Each row was made from one path, in order. Every step used is in the known rows, and no mark comes twice. Write each row's path.
Known rows:
R-P-U: [  0  -2  -6   2  10  10 -13 -15  -5 -21  -6  -5   0  15 -16  15  20  -2
   4  14   7]
A-P-U-H: [  8  -2   1 -23  27  16 -10 -17 -19  -2 -14  -8   2   3 -13  10   0  -3
  25   5  14]
P-R-H: [ -5  -2  -8   0 -22  -7   7  -1  14   4   8   1   8   4   4   8  22  11
  10  -4   6]
A-P-R-H-U: [-14  -6   8   3 -23 -13 -13   5   5   3  13   9 -10  -5   2   6  20   1
   5  -2  16]
P-U: [  8  -1  -4 -15  11   9  -4 -11  -4 -19  -3 -21  -5  19 -10  11   1  -7
  16   7   1]
R-P-U-G-A: [  5  13   5   2  26  18  11 -11   9   0 -14 -11  21  19 -12  20  12  15
  -1   4   2]
A-P-R-H-U-G: [  0  -9   5   4 -11   2  -1   6   1  19   9  14  -2  -9  -1  10  20   7
   9   1   9]
A-P-U: [  2  -4   9 -10  20   9 -12  -9 -16 -17  -7  -2 -17   8 -11   8  -4  -8
  19  16   9]
H-U-G-A-P-R: [-12  -6  10  12  12  -3  -3  13  17  18  -6   5   4  10   7  13   2  15
   9   3   5]
A-P-R-H: [ -9  -3   3   5 -13  -7   0  -1   1   6   5  18  -3  -5   4   4  18  10
  12   4  12]
R-P: [ -8  -2  -8   5  -8  -1  -8 -14  -6 -17  -5   9   6   6   2   3  23  16
  -4   8  -1]
U-P: [ 14  -8  -3 -15 -13   0   6  -9   4 -14  11 -22  -6  15  18  -3   5   4
  15   3  -5]
U-G-A-P: [ -2   8  19  -5  20   9  10  -4  -7   4 -12   5   7   2   8   3  -9  24
   9   4   0]
Y-G-U-P-R-H: [  7  -5  -2 -19 -25 -21   8  -2  13 -11  22 -13 -13   2  17  -1  18   1
  -1   1  11]
Y-G: [  4  -8  -7 -28  -3 -10  -9  -9 -14 -39   8 -22  -7  10  -3  -6  -4   6
   2  10  -6]
A-P: [ -6  -6   8  -7   3   0  -6  -7 -19 -13  -5  10 -12  -2   7  -5  -4  10
  13  10   1]
Y-H-U-G-A-P: [ -4  11  22   0  18  10 -11   5  -5   1   1  12  -4  10  13 -10  -6  17
  -1   7   3]
H-U-P: [  8  -9   2 -14 -23  -6  -6  -2   6 -13  18 -27 -11  15  15   0  10  -5
   6  -2   0]
Y-G-A-P: [ -8   5  20 -18  15 -11  -9  -6 -13 -29  -3  -8  -5   5   4  -8 -15  15
   2  10   6]
R-P-U-H: [  6  -2 -12 -14  18  15 -11 -23  -9  -7 -13  -9  17   9 -18  16  22   2
  10   5  11]
P-R-H-U-G: [  3  -7  -5   0 -18   2   7   6  11  17  12  -1   7   0  -2  15  25   8
   5  -7   2]
Y-P-U: [  0  -1   7  -3  17  16 -11  -9   1  -5   5  -4 -14  13   1   5   1   1
  16  12   6]

Write each row's path:
[-6  5 23 -5 12  3  0  1 -6  3 -6  2  2  2  6  3 -6 17  3 -1  4] => H-U-G-A-P
[  8  -1   1 -23 -15  -8  15  -8   0 -11  11 -17 -16   8  30  -5   0   5
   4  -2  -1] => G-U-P
[  5 -17 -12   3 -10  -4   4   3  27   4   8 -16   0  22  17   8  12   4
  19   7  -4] => U-P-R
[ -4  10   7   1  -9  -1  14   7  26  18   4 -13  22  10   3  17  14  19
  -1 -14   5] => P-R-H-U-G-A
[-5  7 11  7  2  0 15  3 13 21 -4 14 13 -2  3 11 14 22  9 -1 11] => U-G-A-P-R-H
[  9  -1   8 -17 -37  -7  -1  -5   5 -12  26 -23  -8   4  12  -1  21  -6
   4  -9   9] => R-H-U-P
[  9  -3   2  -9 -16   2 -19   2   8 -18  27 -16 -17  23  24 -14  10  -5
   1   6   0] => Y-H-U-P
[-4 13 26 -8  0  2  5 -1 -7  5  1  6  4 -8  3  3  5 17  0 -6 13] => R-H-U-G-A-P
[  2  -1  -4  -8 -29 -13  19  -1  18   8  15  -5  -6   2  22   6  22   6
   4  -6   9] => G-U-P-R-H
[  9  13   7 -12  25  19  16  -6   9   0 -10 -25  17  21  -8  18  -3  12
   9  -2  -2] => P-U-G-A
[-12   7  16  11  -3   5   8   7  31  28  11   2  15   6  12  11  14  26
  -1 -10   9] => Y-P-R-H-U-G-A
[  7  -7  -3 -10  -7   8   3   0  -5   3   7 -10   1   4   1   9   7   8
   5  -3  -8] => H-U-G
[  6  -6  -5  -1 -27  -7  11  -1  21   5  16  -9   3   8  11   7  26   6
  13  -2   8] => U-P-R-H
[  3  12   6 -10  11   9  22  -5   8   4  -7 -15  22  16   6   9  -4  26
   3  -8  -9] => U-G-A
[ -2  10  19  -9  28   9  -5  -7  -3 -14 -12 -12  -4  14  -8  10 -10  -1
  15   9  12] => G-A-P-U
[ -8  -4   7  12  19   3   8   8  16  19 -14  10  11  10   9  12  -1  22
  14   7   3] => U-G-A-P-R
[ 11  -1 -10 -29  18  15  -2 -19  -8  -5 -10 -25  14  12 -14  14   5  -2
  22  -2   6] => P-U-H
[ -3   0  -3 -37  -6 -18   2  -9 -17 -34   7 -14 -20   1  13  -9  -9   7
  -8   4  -3] => Y-G-U
[-11   1  11  17  18   3 -14  15  19  16   1  17   0  17  13   0   4  16
   3  10   5] => Y-H-U-G-A-P-R
[  1 -20  -9   3 -19  -9  -7   9  29   4  16 -22  -6  22  16  10  16  -3
  12   1   1] => H-U-P-R
[-18   5  17   3 -17 -17  -8   8  15   3   8   2   2   2   6   8  14  10
  -1  -9  20] => G-A-P-R-H-U
[  1   0  -9 -47   4 -11   0 -17 -19 -19  -2 -18   1  -4   9  -4  -4  10
   0  -4   3] => Y-G-U-H
